What can hang from each mark
J: B
P: X
F: B Z
K: X
B: F
C: J
X: K P R Z
Z: F X

Known rows, with every way that one mark hangs from another
F[Z[X]]: [ 0.05  0.83  0.31 -0.25 -0.78  2.05 -1.37 -0.59 -0.55  2.16 -0.55 -1.10
 -2.56  0.34  1.89 -0.21  2.06 -0.55]
J[B[F[Z[X[K P R]]]]]: [-1.88  5.17  0.69 -0.86 -0.72  0.79 -3.34  0.87  0.80  1.49 -0.20 -1.99
 -2.29 -2.70  5.08 -0.17  2.82  1.07]
F[B Z[X[K R]]]: [ 0.61  2.48  3.35 -1.08 -0.68  1.58 -2.52  1.98  2.02  0.91 -0.67 -0.36
 -4.19 -1.26  3.86 -0.66  5.12  2.80]
K[X[P R Z]]: [-1.89 -0.56 -2.45 -1.09 -1.71 -0.05 -1.40 -1.26  0.03  0.73 -1.39 -3.13
 -0.59 -2.35  4.94  2.13  0.87  1.28]
C[J[B[F[Z[X[K P]]]]]]: [ 0.20  8.96  2.36  0.02  1.07  1.55 -0.84 -0.24 -0.02 -1.20  0.78  0.01
 -2.66 -2.14  3.73 -1.27 -0.51 -0.68]
P[X[K R Z[F]]]: [-0.68  2.51 -0.98  0.28 -1.88  2.55 -1.33  2.05  1.80  1.68 -0.45 -0.99
 -3.42 -4.09  5.71  1.11  1.17  2.36]
J[B[F]]: [-0.99  1.43 -0.59 -0.51  1.71 -0.48 -0.01  0.08 -0.38 -0.94  1.12  0.27
  0.20  0.76  0.66  0.16 -0.39 -0.86]
X[K P R Z[F[B]]]: [ 0.73  1.22  2.65  0.10 -1.93  0.14 -0.90  3.52  3.40 -1.20 -0.25 -0.74
 -0.95 -4.84  6.02  1.51  2.45  4.15]
K[X[R]]: [-3.17  0.35 -1.71 -0.24 -1.14 -0.47 -1.28 -1.06 -0.13  0.57 -1.61 -1.69
 -1.05  0.01  1.80  1.45  0.77  0.39]
F[B Z[X[K P R]]]: [ 0.62  2.70  4.06 -0.72 -1.46  1.29 -2.77  1.26  1.72  0.59 -1.30 -1.67
 -2.85 -3.33  4.89 -0.49  5.07  2.84]
C[J]: [ 0.27  2.86  1.69 -0.13  0.39 -0.20  1.00 -0.05  0.46 -2.00  0.33  0.79
 -1.03 -0.49 -0.03 -0.48 -1.74 -0.51]
B[F[Z[X[K P R]]]]: [-2.68  4.78  0.28  0.57 -2.04  0.08 -3.05  1.87  0.10  2.36 -0.37 -2.02
 -3.70 -3.55  5.29  0.87  2.97  0.86]
J[B[F[Z[X[P]]]]]: [-0.76  2.99  0.44 -0.45  0.23  1.33 -1.62 -1.28 -1.27  1.09 -0.08 -1.73
 -1.03 -1.08  3.48  0.28  1.76 -1.14]
B[F]: [-1.71  1.05 -1.18  0.68  0.29 -1.25  0.31  1.06 -0.79  0.10  0.88  0.34
 -1.03 -0.11  0.95  1.11 -0.11 -1.06]
P[X[Z]]: [ 1.62 -0.46 -1.82 -1.13  0.20  2.60  0.04 -1.19 -0.67  1.27 -0.21 -1.11
 -2.34 -1.35  3.54  0.26  0.52  0.18]
J[B]: [ 0.77  0.35  0.60 -1.28  1.29  0.67 -0.28 -1.08  0.52 -0.89  0.24 -0.09
  1.44  0.97 -0.38 -0.81 -0.39  0.22]
C[J[B[F[Z[X[P]]]]]]: [-0.76  5.60  2.14 -0.48  0.69  1.19 -0.69 -1.48 -0.67 -1.13  0.30 -1.10
 -1.87 -1.43  3.37 -0.29 -0.11 -1.70]
Z[F[B] X[K P R]]: [-1.68  3.82  4.82  2.15 -2.81 -0.47 -1.84  1.39  2.84 -0.48 -1.66 -1.19
 -1.52 -4.02  4.93  2.33  2.82  3.30]

Rows
[-0.50  0.89  3.79  2.05 -1.20  0.44  0.22  0.20  1.40 -0.75 -1.00  0.04
 -1.54 -0.38  2.38  2.21  1.44  0.71]	Z[F[B] X]
[-3.15  0.34 -2.11  0.66 -3.10  0.25 -1.13 -0.18  0.75  0.32 -1.69 -2.92
 -0.36 -3.52  5.94  3.45  0.29  1.26]	K[X[P R Z[F]]]
[-3.20  1.03 -1.01  0.12 -1.87 -0.72 -1.60 -1.72 -0.47  0.15 -2.12 -3.01
  0.12 -2.26  2.83  1.69  0.89  0.76]	K[X[P R]]
[ 0.21  1.26 -0.38 -1.28 -1.59 -0.10 -1.67  1.90  2.03  0.83 -0.01 -1.60
 -0.67 -3.70  4.60  0.28  1.07  3.16]	X[K P R Z]
[-0.95  1.02 -2.11  1.61 -1.69  1.11  0.42 -1.06 -0.50 -0.55 -1.09 -1.70
  0.44 -2.76  4.82  2.74 -1.10 -0.04]	K[X[P Z[F]]]
[ 2.72  2.90  3.26 -0.09  0.68  2.43 -1.01  1.07  0.78  0.02 -0.16  0.78
 -3.54 -0.42  2.73 -1.05  3.42  1.47]	F[B Z[X[K]]]
[-1.09  3.86  1.51 -0.27 -2.61  1.31 -3.28  0.71  0.93  2.49 -1.25 -2.32
 -2.45 -3.11  4.32 -0.19  3.31  1.86]	F[Z[X[K P R]]]
[-1.06  1.35 -0.58  0.01 -2.12  0.57 -1.02  3.78  2.92  0.74  0.35 -0.08
 -1.72 -2.73  4.29  1.36  0.49  2.89]	X[K R Z[F]]
[ 0.25  4.11  0.78 -1.48  2.41  1.23  0.15  0.70 -0.21 -2.12  1.56  0.96
 -2.03 -0.15  1.40 -1.64 -0.24 -1.62]	C[J[B[F[Z]]]]
[-0.18 -1.60  1.53 -0.63 -1.41  1.98 -0.57  1.29  2.10  0.01 -0.97 -1.32
 -3.27 -3.56  5.90  1.95  3.50  2.47]	P[X[R Z[F[B]]]]
[-2.76  4.27 -0.39  0.13 -1.33  0.45 -2.68  2.51  0.48  2.59  0.31 -0.80
 -4.83 -1.36  4.17  0.66  2.93  0.71]	B[F[Z[X[K R]]]]
[-0.35 -0.07  3.77 -1.10 -1.95  0.90 -2.72  0.18  1.13  0.86 -1.69 -2.64
 -2.40 -2.67  4.77  0.55  5.66  1.98]	F[B Z[X[P R]]]
[-3.21  4.81  2.18  2.46 -3.97 -0.18 -2.27  1.00  2.30  1.23 -1.65 -1.97
 -1.18 -4.08  4.43  2.26  0.80  2.41]	Z[F X[K P R]]
[ 1.68  0.01  2.99 -0.66  0.30  2.05 -0.83 -0.06  0.22  0.43 -0.52 -0.10
 -2.91  0.49  2.41 -0.31  3.89  0.45]	F[B Z[X]]
[-2.98  5.22  2.22 -1.38 -0.88  0.34 -2.12 -0.63  0.63 -0.13 -0.19 -2.26
 -2.66 -2.34  4.40  0.19  1.39 -0.34]	C[J[B[F[Z[X[P R]]]]]]
[-0.74  3.27  0.08 -0.24 -0.81  1.44 -1.92  0.44  0.72  1.44 -1.04 -0.96
 -2.91 -2.86  2.81 -0.49  1.55  1.81]	P[X[K R]]
[ 0.35  4.52  4.74  2.98 -1.50  0.49 -0.27  0.46  1.50 -1.40 -1.11 -0.12
 -0.88 -3.29  3.80  1.67  1.17  1.93]	Z[F[B] X[K P]]
[-4.43  1.04  1.18  1.62 -3.72 -0.27 -1.82  0.54  1.80  1.82 -1.57 -1.81
 -1.78 -1.39  2.96  2.94  1.24  1.12]	Z[F X[R]]
[-0.74  2.27 -0.18 -0.78  0.95  1.73 -1.33 -0.53 -0.89  1.29  0.58 -0.58
 -2.27  0.83  2.30 -0.01  1.65 -1.25]	J[B[F[Z[X]]]]
[ 2.37  1.88 -0.52 -0.47 -0.25  0.70 -0.11  1.03  0.81 -0.25  0.38 -0.40
  0.02 -2.81  3.65 -0.21 -0.63  1.86]	X[K P Z]
[-1.59  1.93 -0.81  0.34 -0.28  0.90 -1.08  0.52 -1.32  2.26  0.43 -0.62
 -3.64  0.04  2.78  0.91  1.81 -1.55]	B[F[Z[X]]]
[ 0.59 -0.59 -0.20  0.72  0.07  1.32  1.21  0.07  0.44 -1.98 -0.53  0.19
 -1.24 -0.59  4.34  2.55  0.58  0.84]	K[X[Z[F[B]]]]
[ 1.67 -1.34  2.28  0.52 -0.95  0.66  0.63  1.22  1.60 -1.87 -0.20 -0.55
  0.32 -3.40  4.71  2.02  1.38  1.89]	X[P Z[F[B]]]
[ 2.48  3.50  4.05  0.26 -0.06  2.09 -1.40  0.40  0.40 -0.15 -0.75 -0.53
 -2.18 -2.57  3.87 -0.96  3.44  1.56]	F[B Z[X[K P]]]
